What can hang from each mark
K214: K31 K570
K31: K214 K352
K835: K352 K922
K922: K588 K835 K999
K352: K31 K835
K588: K922
K570: K922

Known rows, with every way that one mark hangs from another
K31{K352}: [-0.61,  2.22,  0.45,  0.60, -4.41,  0.08,  0.55,  1.32, -2.99,  0.22,
  0.92,  1.22, -0.87,  0.97, -1.38, -1.93, -0.68,  2.33,  2.49, -0.27]
K214{K570{K922}}: [ 2.54, -1.12,  1.32, -0.71, -3.50,  1.25,  0.07,  3.59, -2.86, -0.46,
  0.00, -0.11, -0.77, -0.56, -1.81, -2.77,  1.77,  0.85, -1.65, -0.16]
K588{K922{K835{K352{K31}}}}: [-0.55,  0.84,  3.89,  1.56, -5.15, -1.85, -1.34, -0.01, -5.71,  1.34,
  2.79,  1.93,  0.08, -0.01, -0.85, -1.70,  1.37,  1.92,  2.08,  1.80]
K570{K922{K835 K999}}: [ 0.28,  0.33,  3.05,  0.77, -3.59,  0.34,  0.02,  1.33, -3.67,  2.10,
  2.03, -0.29, -0.82,  1.04, -3.12, -1.81,  2.07, -0.51, -0.88, -1.39]
K214{K31 K570}: [ 2.65,  0.72,  1.24, -1.62, -5.60,  1.92,  0.82,  1.56, -3.26,  2.83,
 -1.53,  0.03, -0.39, -1.47, -0.31, -1.94,  0.89,  3.57,  0.75,  2.27]
K588{K922{K835 K999}}: [-1.11,  1.41,  2.67,  1.00, -3.79, -0.89, -2.42,  0.69, -5.37,  2.60,
  1.91,  0.35,  0.17,  0.81, -2.51, -1.01,  2.16,  0.31,  2.18,  0.98]
K570{K922{K999}}: [ 0.27,  1.21,  1.78,  0.63, -2.73,  1.05, -1.33,  2.34, -2.59,  2.65,
  1.67,  0.62, -0.86,  0.79, -2.54, -1.73,  1.13, -0.20,  0.05, -0.57]
K214{K31{K352} K570{K922}}: [ 1.98,  1.19,  1.39, -0.48, -6.29,  1.40,  0.24,  0.55, -4.28,  2.07,
 -0.87,  1.21, -0.43,  0.29, -0.52, -2.63,  1.47,  2.29,  0.61,  0.51]
K31{K214 K352}: [ 0.57,  2.64, -0.86, -0.66, -6.29,  0.30,  0.45,  0.52, -2.95, -0.30,
  1.11,  0.05, -0.94,  1.00, -1.44, -1.37, -0.47,  4.08,  4.53,  0.67]
K352{K31{K214{K570}} K835}: [ 1.27, -0.61,  2.29, -3.54, -5.44,  1.51,  3.38,  1.13, -3.47,  1.03,
 -0.97,  0.43, -0.23, -1.12, -0.16, -3.08,  1.22,  6.65,  3.60,  3.05]
K922{K999}: [-0.53,  2.12,  0.99, -0.16, -2.50,  0.73, -0.48,  2.58, -2.86,  3.36,
  1.44,  0.73, -0.52,  0.11, -2.20, -0.98,  0.33,  1.34,  2.30,  0.53]
K31{K214{K570{K922}} K352{K835}}: [ 0.78,  0.01,  1.32, -3.31, -5.95,  0.12,  1.85, -0.12, -4.41, -1.50,
 -0.16, -0.61, -0.56,  0.43, -1.76, -3.50,  2.08,  4.27,  2.64, -0.28]
K835{K352}: [ 0.00,  1.74,  1.15, -0.21, -3.62, -1.11, -0.22,  1.70, -3.14,  0.23,
  2.36,  0.31, -0.99, -0.83, -1.92, -1.32, -0.10,  1.87,  1.47, -0.08]
K352{K31{K214} K835}: [ 0.40,  0.17,  2.52, -1.98, -5.77,  1.85,  2.90, -0.47, -2.08,  0.99,
 -0.10,  0.64, -1.03, -0.25, -0.15, -3.11, -0.29,  6.19,  3.52,  2.24]
K835{K352{K31} K922{K588 K999}}: [-0.43,  2.14,  2.65,  1.31, -0.39, -0.81, -3.09,  4.34, -6.08,  4.18,
  5.56,  2.36, -1.00,  0.00, -3.15, -2.96,  1.41,  2.22,  3.61,  0.88]
K352{K835{K922}}: [-1.29, -0.67,  1.85, -2.02, -2.53,  0.92, -0.54, -0.17, -2.99, -1.35,
  0.77, -0.58, -0.37, -0.16, -2.76, -5.09,  0.51,  3.53,  1.19, -0.41]
K31{K214{K570{K922{K999}}} K352}: [ 0.77,  2.51, -0.15, -1.84, -5.11, -0.04, -0.70,  2.21, -5.17,  2.17,
  1.36,  0.26, -0.09,  0.85, -2.35, -1.28,  2.59,  2.24,  4.07,  0.50]
K214{K570}: [ 1.75, -0.08,  0.57, -1.49, -3.45,  0.71,  0.82,  3.87, -3.09,  0.39,
 -0.28, -0.02, -0.35, -1.10, -1.37, -2.02,  0.96,  2.45,  0.62,  1.11]
K588{K922{K835{K352{K31}} K999}}: [-1.99,  2.32,  4.01,  1.44, -4.00, -2.22, -2.18,  0.24, -6.84,  4.40,
  3.56,  2.40,  0.61,  0.17, -1.60, -0.81,  2.31,  1.16,  3.75,  2.15]
K31{K214{K570} K352{K835{K922}}}: [-0.82,  0.66,  0.04, -4.38, -4.83, -0.12,  0.04, -0.36, -5.58, -1.64,
  0.40, -0.88,  0.39, -0.02, -2.62, -4.64,  2.10,  5.92,  5.27,  0.70]
K835{K352{K31{K214}} K922{K999}}: [-1.22,  3.12,  0.70, -1.46, -3.79, -0.39, -2.79,  0.77, -5.20,  3.62,
  4.28,  1.16,  0.20, -0.41, -2.40, -2.05,  1.32,  4.09,  6.19,  2.32]

Rows
[-0.81,  0.33,  3.00, -0.70,  0.12,  0.24, -1.76,  2.71, -5.03,  1.83,
  3.07,  0.10, -1.44,  0.53, -4.41, -4.63,  1.59,  2.70,  2.36, -0.67]  K352{K835{K922{K588 K999}}}
[ 0.52,  1.17,  1.24,  1.10, -0.22,  0.58, -3.25,  4.70, -4.66,  2.46,
  3.80,  0.25, -1.40,  0.64, -4.19, -3.29,  1.26,  1.48,  2.03, -0.30]  K835{K922{K588 K999}}
[ 1.85,  0.35,  4.38,  2.16, -3.26, -1.36,  1.78,  3.54, -5.20,  1.66,
  4.09,  1.41, -2.13, -0.04, -1.90, -2.05,  0.75,  2.62,  0.67, -0.06]  K922{K588 K835{K352{K31}}}
[ 0.45,  2.04,  3.40,  1.28, -1.87, -2.38, -0.19,  3.57, -6.30,  3.09,
  5.03, -0.09, -1.89,  0.11, -4.12, -0.72,  1.78,  0.85,  1.79, -1.07]  K922{K588 K835{K352} K999}
[ 0.50, -1.37,  3.91,  0.33, -1.39,  1.44,  0.15,  2.52, -3.97,  0.34,
  2.09,  1.48, -1.62,  0.24, -2.10, -5.85,  0.53,  4.46,  1.22,  0.49]  K352{K31 K835{K922{K588}}}
[-0.94,  0.16,  4.12,  0.12, -0.21,  1.11, -0.77,  2.84, -5.18,  3.62,
  2.95,  1.97, -1.03,  0.51, -2.85, -4.91,  1.44,  3.92,  3.03,  0.83]  K352{K31 K835{K922{K588 K999}}}
[-0.58,  0.98,  2.72,  0.82, -4.84, -2.55, -2.12, -0.20, -5.52, -0.47,
  2.98, -0.09, -0.25, -0.17, -2.29, -1.45,  1.66,  0.92,  1.50,  0.48]  K588{K922{K835{K352}}}
[-2.32,  2.64,  1.85, -0.07, -1.78, -0.51, -2.92,  1.75, -5.21,  4.23,
  4.14,  2.41,  0.51, -0.38, -2.41, -2.73,  1.12,  2.24,  4.07,  1.42]  K835{K352{K31} K922{K999}}
[-0.09,  1.19,  0.66, -3.97, -5.80, -0.43,  2.51,  0.15, -4.69, -0.62,
 -0.41, -0.60, -0.27, -0.03, -1.41, -2.69,  1.19,  5.93,  4.92,  0.93]  K31{K214{K570} K352{K835}}
[-2.30,  1.82,  2.49, -0.15, -0.61, -0.74, -1.56,  1.85, -6.26,  1.82,
  3.48,  1.15, -1.15,  1.56, -4.36, -4.59,  1.39,  3.05,  4.49, -1.29]  K31{K352{K835{K922{K588 K999}}}}
[ 1.25,  2.28,  0.78, -1.24, -6.11,  0.92,  0.93,  0.73, -4.56,  2.82,
 -1.09,  1.14, -0.09, -0.33, -0.24, -2.04,  0.75,  3.98,  2.70,  1.62]  K214{K31{K352} K570}
[ 1.02,  2.11,  1.08, -0.73, -5.86, -0.09,  0.57,  0.97, -3.07,  1.42,
  2.33,  1.02, -0.74, -0.76, -0.57, -1.11, -0.30,  4.66,  4.11,  2.19]  K835{K352{K31{K214}}}
[ 1.27,  0.96,  4.06,  1.86, -2.01, -2.06, -0.83,  3.45, -6.09,  2.23,
  5.35, -0.22, -2.31,  0.66, -4.53, -1.52,  2.56, -0.61, -0.40, -2.26]  K570{K922{K588 K835{K352} K999}}
[-2.64,  0.73,  1.46, -1.53, -3.08,  0.02, -0.40, -1.03, -4.20, -1.33,
  1.17,  0.53, -0.14,  0.95, -2.70, -4.97,  0.42,  3.86,  3.19, -1.00]  K31{K352{K835{K922}}}
[ 0.91,  1.37,  2.38, -0.62, -6.73, -0.71,  1.98, -0.11, -4.22,  1.10,
  2.69,  0.21, -0.77, -0.39, -1.06, -1.12,  0.76,  4.37,  3.30,  1.36]  K922{K835{K352{K31{K214}}}}
[ 2.25,  0.96, -0.33, -1.58, -6.27,  0.37,  0.20,  1.81, -4.05, -0.99,
  0.48, -0.22, -0.59,  0.59, -1.58, -2.22,  1.69,  2.96,  2.43,  0.31]  K31{K214{K570{K922}} K352}
[ 1.64, -0.93,  4.01, -0.29, -4.60, -0.90,  1.68,  2.26, -5.29,  0.91,
  2.08,  1.08, -0.13, -0.83, -1.39, -2.40,  2.85,  1.53, -1.02,  0.22]  K214{K570{K922{K835{K352{K31}}}}}
[ 2.24, -0.10,  3.92,  2.31, -2.15,  0.20, -0.11,  4.01, -4.68,  2.17,
  3.44, -0.24, -2.40,  1.32, -3.99, -2.12,  2.26, -0.44, -1.35, -2.07]  K570{K922{K588 K835 K999}}
[ 1.45,  2.00, -1.12, -2.26, -6.04, -0.11,  0.94,  2.07, -4.17, -0.08,
  0.27, -0.21, -0.20,  0.04, -1.33, -1.40,  0.89,  4.50,  4.54,  1.38]  K31{K214{K570} K352}
[-0.92,  1.84,  0.84, -2.30, -6.07, -0.03,  2.10, -1.55, -3.30, -0.87,
  0.31, -0.39, -0.99,  0.79, -1.54, -2.63, -0.16,  5.53,  4.89,  0.03]  K31{K214 K352{K835}}
[ 2.66, -0.60,  3.87,  2.03, -3.13, -1.62,  0.15,  3.04, -4.93, -0.88,
  4.45, -0.76, -2.72,  0.43, -3.76, -2.33,  1.74,  0.06, -2.14, -2.60]  K570{K922{K588 K835{K352}}}
[ 3.51, -0.82,  1.24, -1.32, -5.94,  2.22,  0.99,  2.82, -2.78,  0.75,
 -0.08,  0.66, -0.57, -0.41, -0.23, -2.54,  1.54,  3.53,  1.04,  2.29]  K352{K31{K214{K570{K922}}}}
[ 2.69, -1.85,  2.62, -0.69, -4.42,  0.36,  1.54,  2.68, -3.83, -0.81,
  0.32, -1.10, -0.67, -0.21, -2.29, -2.76,  2.70,  0.66, -2.60, -0.93]  K214{K570{K922{K835}}}
[ 2.97, -1.01,  3.54,  0.72, -1.86, -0.33,  0.41,  5.45, -5.99,  2.41,
  2.57, -0.50, -1.55,  0.44, -3.86, -2.14,  3.77, -0.08, -1.31, -1.09]  K214{K570{K922{K588 K835 K999}}}
[ 1.48,  0.94,  3.10,  1.64, -1.95, -0.42,  0.61,  4.20, -4.78,  3.00,
  3.18, -0.28, -2.07,  0.83, -3.54, -1.40,  1.55,  1.11,  0.79, -0.84]  K922{K588 K835 K999}
[ 0.37,  1.83,  4.61,  1.94, -2.19, -1.70,  0.69,  3.78, -6.39,  4.88,
  4.79,  1.87, -1.47,  0.14, -2.70, -1.21,  1.65,  2.00,  2.32,  0.29]  K922{K588 K835{K352{K31}} K999}
[ 2.11,  0.97,  0.39, -2.25, -4.45,  0.92, -0.79,  3.02, -4.02,  2.25,
  0.94, -0.82, -0.24, -0.26, -2.36, -1.26,  2.65,  1.90,  2.15,  1.03]  K31{K214{K570{K922{K999}}}}
[ 2.12,  0.74,  1.59, -1.32, -4.76,  1.82,  0.08,  3.21, -4.05,  3.91,
  0.83,  1.12,  0.08, -0.09, -1.03, -1.64,  2.51,  2.91,  2.74,  2.57]  K352{K31{K214{K570{K922{K999}}}}}
[ 0.23,  0.82,  3.11, -1.33, -3.19, -2.19, -0.14,  2.42, -6.53,  2.52,
  2.98, -0.36,  0.19, -0.75, -3.63, -1.11,  3.80, -0.09,  0.22, -0.98]  K214{K570{K922{K835{K352} K999}}}
[ 1.92,  0.55,  3.35,  1.34, -3.02, -2.14,  0.95,  3.32, -5.08, -0.08,
  4.23, -0.58, -2.41, -0.11, -3.42, -1.69,  0.99,  1.58, -0.01, -1.49]  K922{K588 K835{K352}}
[ 2.70,  0.31,  0.47, -1.80, -5.61,  1.66,  1.70,  3.06, -3.02,  1.60,
 -0.26,  0.65, -0.22, -1.04,  0.05, -1.75,  0.93,  5.18,  3.19,  3.32]  K352{K31{K214{K570}}}
[-1.70,  1.41,  0.29, -2.76, -5.06,  0.16, -0.34, -1.96, -4.10, -1.71,
  1.34, -0.68, -0.34,  0.95, -2.69, -4.54,  0.55,  5.61,  5.18, -0.13]  K31{K214 K352{K835{K922}}}
[ 5.33, -0.79,  2.82,  0.62, -4.28,  2.28, -0.02,  3.84, -4.01,  2.05,
  0.26,  0.03, -2.29, -0.57, -1.54, -3.07,  1.95,  2.00, -1.95,  0.71]  K214{K31 K570{K922{K588}}}
[ 1.01,  0.66,  2.53,  1.55, -1.42, -0.36, -2.13,  3.91, -4.91,  1.08,
  4.76,  1.85, -1.60, -0.29, -2.57, -3.97,  0.52,  2.98,  1.90,  0.67]  K835{K352{K31} K922{K588}}
[ 2.01,  0.64,  2.60,  2.17, -1.31,  0.86, -1.51,  4.90, -3.61,  2.52,
  3.14,  0.67, -2.35,  1.13, -3.39, -2.21,  1.23, -0.29, -0.49, -0.98]  K570{K922{K588 K999}}
